Known rows, with every way that one mark hangs from another:
pefom[farol[numif[gemuni[matavon]]]]: [-0.68 -0.13 -0.94 -1.02 -1.46 -1.63 -2.19 -0.48  0.60 -4.61 -1.63 -1.37
 -3.01 -0.92  0.40 -1.40  2.91  0.32 -1.21  0.55  0.93  0.79  2.36 -3.83]
numif[farol gemuni[matavon]]: [-0.81  0.35 -0.88  2.71  1.23 -2.29 -1.03 -0.12  0.81 -0.64 -2.51 -0.82
 -2.27 -1.10  0.36 -0.20  0.32  0.09 -1.91  0.03 -1.86  0.49  0.43 -3.19]
farol[pefom[gemuni[matavon]]]: [-0.31  0.10 -1.04  0.98  0.45 -0.36 -1.81 -0.10  0.35  2.77 -1.19 -1.63
 -1.34 -2.11 -0.41  3.07 -2.62  1.34 -0.95 -1.25 -3.98  0.75  0.70 -1.81]
pefom[farol[numif] gemuni[midog]]: [-0.02  1.05 -0.05 -2.31  0.22  0.94 -3.06 -0.20 -0.62 -1.62 -1.92  0.21
  0.38  1.26 -0.41  0.96 -0.62  0.05  3.06 -1.31 -1.43  2.24  5.49 -1.12]
midog[gemuni[pefom]]: [-0.81  1.96 -1.04  1.91  1.34 -0.71 -1.66  0.97  1.08 -3.03 -2.89 -1.09
  0.40  3.63 -0.99 -2.31  2.24 -1.50  0.77 -0.25 -2.07  1.33 -0.49 -1.05]
matavon[gemuni[pefom[farol] salif]]: [-0.92 -0.08 -0.79 -0.21  0.86 -2.20 -1.74  0.62  2.44 -2.86 -1.05  0.51
  0.93  0.40 -0.57  0.70  1.12  0.41  3.08  0.17 -2.48  1.17 -0.48 -0.13]
pefom[gemuni]: [-0.11  0.36 -0.32  0.47  0.77  0.44 -1.42 -0.58 -0.12  1.84 -1.94 -0.65
  0.44 -0.39  0.19  1.31 -0.47  0.41  1.01 -1.47 -4.40  1.16  1.88 -1.08]
pefom[farol]: [-0.54 -0.03 -0.36  0.04  0.26  0.30 -1.80 -0.54  0.57 -1.93 -0.59 -0.55
 -1.03 -0.91  0.31  0.64  3.29  0.01  0.51  0.21  0.14  0.68  2.69 -1.77]
pefom[farol gemuni[matavon midog salif]]: [-0.18  0.67 -1.57 -0.76 -1.12 -1.69 -3.81 -0.16 -0.23  0.89 -1.66  0.12
 -1.89 -0.62 -0.83  0.69 -3.46 -0.60  4.32 -1.13 -1.69  3.43  1.89 -0.03]
matavon[gemuni[midog pefom[farol[numif]]]]: [-0.97  1.70 -0.14 -3.26  1.59 -1.14 -2.11  0.01  2.25 -4.83 -1.04  1.28
  1.43  1.70 -1.94  0.23  0.84  0.25  1.12 -0.65 -2.06  1.18  2.95  0.66]
farol[numif[gemuni[matavon salif]] pefom]: [-0.30 -0.83 -1.64  0.70 -0.86 -1.23 -1.46  0.98  0.76 -2.35 -1.31 -1.17
 -1.91 -0.56 -1.07  0.77 -2.40  0.92  1.47 -0.37 -0.89  0.82 -0.19 -4.59]
midog[gemuni[matavon pefom[farol] salif]]: [-0.86  1.05 -2.22  2.32 -1.21 -3.58 -3.14  1.27  1.18 -4.53 -2.51 -1.87
 -2.31  2.53 -0.72 -2.34  0.91 -1.62  2.47  0.74 -0.23  2.73 -2.27 -1.35]
midog[gemuni[matavon pefom salif]]: [-0.77  1.36 -2.36  2.68 -0.86 -3.38 -2.43  1.26  1.24 -4.09 -2.44 -1.66
 -1.78  2.80 -1.48 -2.15 -0.83 -1.57  2.00 -0.07 -2.04  2.57 -3.31 -0.95]
pefom[farol gemuni[midog salif]]: [-0.01  0.58 -0.77 -0.60  0.38  0.33 -3.35  0.21 -0.44  1.97 -2.07  0.93
  0.58  0.74 -0.43  0.79 -2.28 -0.60  6.69 -1.21 -1.60  3.08  3.34 -0.22]
gemuni[matavon pefom[farol[numif]]]: [ 0.02  0.96 -1.31 -0.80 -1.31 -4.21 -3.10  0.24  0.71 -6.37 -0.28 -2.18
 -2.36 -0.23 -1.39 -0.98  2.56  0.60 -2.60  0.81  0.11  1.54 -0.20 -1.34]
gemuni[matavon midog pefom salif]: [ 0.20  2.25 -2.16 -0.33 -0.17 -3.98 -3.31  0.83  0.68 -1.70 -0.48  0.50
 -0.91  0.79 -4.02 -1.53 -3.90 -0.91  2.81 -0.97 -1.62  3.11 -1.93  1.66]
numif[gemuni]: [-0.64  0.28 -0.61  0.37  1.17  0.15 -0.87 -0.19  0.71  0.85 -2.55  0.21
 -0.70 -0.22  0.11 -2.18  2.03 -0.34  0.00 -0.54 -1.53  0.30  1.59 -2.82]
salif[gemuni[matavon]]: [-0.53  0.92 -1.59  2.30 -1.91 -0.29 -1.54 -1.18  0.49 -3.43  1.46 -0.19
 -2.83 -1.40 -0.94  0.68 -2.38 -1.46 -1.66 -0.49 -3.56  0.57 -0.83 -0.70]
farol[pefom]: [-0.36  0.05 -0.62  1.13  1.81  1.41 -0.86  0.16  0.85  0.81 -0.35 -0.56
  0.06 -1.18 -1.13  2.77 -0.24  0.86  0.26 -0.82 -2.01 -0.18  1.45 -2.29]
pefom[farol gemuni[matavon]]: [-0.49  0.14 -1.00 -0.07 -1.12 -1.74 -2.94 -0.94 -0.01  0.18 -1.58 -1.66
 -2.50 -2.01  0.88  0.98  0.62  0.59 -0.78 -0.38 -2.28  1.82  1.75 -1.34]

Rows:
[ 0.04  0.32 -2.04  0.94 -1.28 -4.82 -3.32  0.78  0.77 -3.23 -0.37 -1.51
 -2.32 -0.52 -1.48 -1.05  0.46  0.02  1.55  0.75 -0.10  2.57 -2.34 -0.36]
gemuni[matavon pefom[farol] salif]
[-0.24  1.78 -1.69  2.23 -0.97 -2.09 -2.18 -0.29  0.58 -3.44  0.90 -0.44
 -2.05 -0.20 -1.73 -0.94 -1.60 -1.35 -2.22 -0.07 -3.52  0.95 -2.42  0.26]
salif[gemuni[matavon pefom]]
[ 0.05  2.91 -0.83  0.76  1.35  0.64 -2.49  0.30  0.28 -1.58  0.37  1.98
  0.86  2.09 -2.95 -1.46 -2.56 -2.25  1.58 -1.05 -2.97  1.43  0.51  1.45]
salif[gemuni[midog pefom]]
[-0.13  2.54 -0.64  0.21  1.20  0.52 -3.22  0.29  0.20 -2.00  0.23  1.86
  0.11  1.77 -2.08 -1.55 -0.73 -2.31  2.01 -0.31 -1.14  1.60  1.68  1.09]
salif[gemuni[midog pefom[farol]]]
[-0.26  1.13 -1.43 -0.05 -0.47 -4.24 -3.10 -0.02  0.87 -3.06 -0.46 -1.81
 -2.34 -1.06 -1.20 -1.44  2.68  0.29 -2.54  0.82 -0.20  1.55 -0.80 -0.16]
gemuni[matavon pefom[farol]]
[ 0.00 -0.58 -0.72  0.95 -0.35 -0.35 -2.62  0.24 -0.33  1.09 -1.87 -0.61
  0.00 -0.22  1.07  1.43 -0.33  0.05  5.04 -0.47 -1.91  2.31  1.78 -1.63]
pefom[farol gemuni[salif]]
[-0.25  2.50 -1.30 -1.84  0.47 -3.38 -3.74  0.04  0.72 -2.16 -0.76  0.00
 -1.87 -0.11 -2.82 -2.09  0.45 -0.51 -0.70 -0.13  0.20  2.30  0.83  1.46]
gemuni[matavon midog pefom[farol]]
[-0.15  1.22 -1.49  1.15 -2.00 -2.26 -2.89 -0.10  0.41 -6.88  1.02 -0.93
 -2.45  0.30 -1.03 -0.78  0.01 -0.88 -1.83  0.74 -1.34  1.18 -0.76 -1.03]
salif[gemuni[matavon pefom[farol[numif]]]]
[-0.09  2.37 -0.09  1.27  4.39 -1.44 -1.96  1.37  0.47  1.15 -3.66  1.27
  1.36  2.22 -1.75 -2.49  0.13 -0.62  1.38 -0.47 -1.43  1.28  1.90 -0.94]
numif[farol gemuni[midog pefom]]
[ 0.36  1.67 -1.11 -0.61  1.32 -1.88 -3.52  1.41  0.40 -1.10 -1.16  1.12
  0.95  1.97 -2.72 -1.63 -0.63 -1.04  5.61 -0.28  0.55  2.97  0.89  0.97]
gemuni[midog pefom[farol] salif]
[-0.57  0.19 -1.12 -0.59 -1.37 -1.75 -1.28 -0.46  0.72 -4.41 -1.64 -1.14
 -2.46 -0.42 -0.55 -1.43  0.62  0.32 -1.96 -0.41 -1.33  0.66  0.99 -3.52]
farol[numif[gemuni[matavon]]]
[-0.22  1.05 -0.15  2.85  3.64 -2.17 -1.29  1.29  0.60  0.36 -3.41 -0.23
  0.72  1.34 -0.22 -1.82  2.35  0.18 -0.22  0.35 -1.80  0.60  0.29 -2.48]
numif[farol gemuni[pefom]]
[-0.30  0.38 -1.85  0.58 -0.56 -4.43 -3.04  1.12  0.91 -0.78 -2.43 -0.87
 -2.42 -0.22 -0.62 -3.75  1.52 -0.30  1.30  0.95  0.40  2.12 -1.84 -2.02]
numif[gemuni[matavon pefom[farol] salif]]
[ 0.05  1.79 -2.07 -0.85 -0.25 -4.10 -4.09  0.93  0.60 -2.23 -0.69  0.25
 -1.70  0.47 -3.16 -1.74 -1.75 -0.92  3.28 -0.12  0.33  3.36 -0.86  1.28]
gemuni[matavon midog pefom[farol] salif]
[-0.34  1.02 -1.03 -0.22  1.24  0.43 -1.83  0.66  0.53  1.59 -2.59  1.92
  0.05  1.15 -1.73 -2.42 -2.11 -1.36  5.21 -1.30 -0.85  1.91  1.58 -1.41]
numif[gemuni[midog salif]]
[-0.06 -0.20 -0.99  0.07 -0.62 -0.52 -1.66 -0.04  0.09 -1.34 -0.86 -2.18
 -1.13 -1.05 -0.63  3.56 -2.94  1.80 -0.89 -1.33 -3.71  0.73  1.45 -2.94]
farol[numif pefom[gemuni[matavon]]]
[ 0.15  0.41 -0.74  3.69  2.85 -2.76 -1.58  2.05  0.65  0.17 -3.33  0.09
  1.13  1.76 -0.28 -1.60  0.17 -0.12  3.25  0.41 -1.68  1.46 -1.06 -2.55]
numif[farol gemuni[pefom salif]]
[-0.36  2.63 -0.97  1.05  2.86 -3.52 -2.45  0.95  0.77  0.24 -3.20  0.41
 -0.86  0.84 -2.05 -2.56 -1.05 -0.46 -0.84 -0.23 -1.50  1.68  0.41 -0.62]
numif[farol gemuni[matavon midog pefom]]
[ 0.29  0.17 -2.03  0.29 -2.14 -4.87 -3.28  1.04  0.66 -6.54 -0.20 -1.88
 -2.01  0.34 -1.55 -0.71  0.33  0.40  1.45  0.81  0.20  2.49 -1.75 -1.33]
gemuni[matavon pefom[farol[numif]] salif]
[-0.28  2.66 -1.50  0.13 -0.50 -1.46 -3.70 -0.19  0.34 -3.02  0.66  0.89
 -2.00  0.48 -2.44 -1.70 -1.90 -2.11 -0.23 -0.10 -1.24  1.87  0.21  1.32]
salif[gemuni[matavon midog pefom[farol]]]
[-0.71 -0.11 -0.94  3.07  2.33 -1.29 -0.93  0.54  0.93  1.37 -2.41 -1.13
 -2.06 -1.69  0.08  1.56 -0.88  0.96 -1.76  0.04 -1.74 -0.03  0.56 -4.10]
numif[farol[pefom] gemuni[matavon]]
[-0.85  1.58 -0.90 -1.22  1.87 -1.57 -1.62  0.61  2.44 -1.51 -1.22  2.19
  1.99  1.64 -2.84  0.24 -2.76 -0.37  4.30 -1.37 -3.94  1.67 -0.03  1.88]
matavon[gemuni[midog pefom salif]]
[-0.09  2.13 -1.18 -2.15  0.14 -2.88 -2.60  0.51  0.62 -3.72 -2.14 -0.05
 -1.10  1.48 -2.68 -3.43 -0.51 -0.30 -0.92 -0.68 -0.93  1.75  0.98 -1.28]
farol[numif[gemuni[matavon midog pefom]]]
[-0.89  0.32 -0.91  0.43  1.12 -2.15 -0.90  0.47  2.52 -2.47 -0.83  0.65
  1.53  0.79 -1.41  0.88 -0.64  0.40  2.71 -0.58 -4.36  0.96 -1.62  0.41]
matavon[gemuni[pefom salif]]
[-0.34  1.42 -2.12 -0.21 -1.05 -1.84 -2.49 -0.28  0.54 -1.70 -0.07  0.83
 -2.07 -0.50 -2.99  0.23 -4.81 -1.07  3.32 -1.51 -1.67  2.60 -0.07  0.61]
gemuni[matavon midog salif]
[-0.06  1.21 -1.66 -0.20 -0.86 -1.63 -2.89 -0.26 -0.13  1.46 -1.51  0.30
 -1.06 -0.33 -1.82  0.83 -5.70 -0.46  3.96 -2.07 -3.96  3.01  0.45  0.54]
pefom[gemuni[matavon midog salif]]
[-0.17  3.16 -1.67  0.62 -0.21 -1.49 -2.94 -0.19  0.48 -2.53  0.82  1.10
 -1.50  0.70 -3.20 -1.52 -3.61 -2.08 -0.58 -0.94 -3.05  1.73 -0.92  1.76]
salif[gemuni[matavon midog pefom]]
[-0.24  1.10 -0.88 -2.38 -1.33 -1.12 -3.50 -0.73 -0.36 -2.51 -1.40 -0.65
 -1.76 -0.12 -0.76  0.84 -1.65  0.20  0.76 -1.13 -1.53  2.57  4.01 -0.89]
pefom[farol[numif] gemuni[matavon midog]]
[-1.22  1.84 -0.12 -2.61  2.54 -1.03 -2.12 -0.04  2.41 -1.73 -1.33  1.79
  1.28  0.78 -1.82 -0.09  1.09 -0.11  1.09 -0.68 -2.26  0.97  2.36  1.56]
matavon[gemuni[midog pefom[farol]]]
[-1.22  0.76 -0.74 -1.20  0.99  0.31 -0.88 -0.42  2.31 -1.48 -0.71  2.49
  1.15  0.50 -2.00  2.05 -3.62 -0.45  4.84 -1.94 -3.98  1.18  1.48  0.71]
matavon[gemuni[midog salif]]
[-0.01  1.01 -1.00 -1.25  0.14  0.17 -2.36  0.00 -0.01 -0.67 -1.13 -0.80
 -0.53 -0.24 -1.90  3.08 -4.77  1.19  0.49 -2.05 -3.39  1.53  2.80 -1.69]
farol[numif pefom[gemuni[matavon midog]]]
[-0.09  0.74 -1.61  0.48  0.61 -0.30 -2.55  0.52  0.18  3.41 -1.32 -0.01
 -0.73 -0.82 -1.98  2.84 -6.31  0.45  3.75 -2.02 -3.57  2.12  0.62 -0.60]
farol[pefom[gemuni[matavon midog salif]]]
[-0.03  1.04  0.06  2.23  4.00  1.61 -1.58  0.75 -0.11  3.39 -2.17  0.21
  1.66  0.34 -0.76  4.34 -3.59  0.91  2.51 -1.62 -3.82  1.00  3.50 -1.43]
numif[farol[pefom[gemuni[midog]]]]
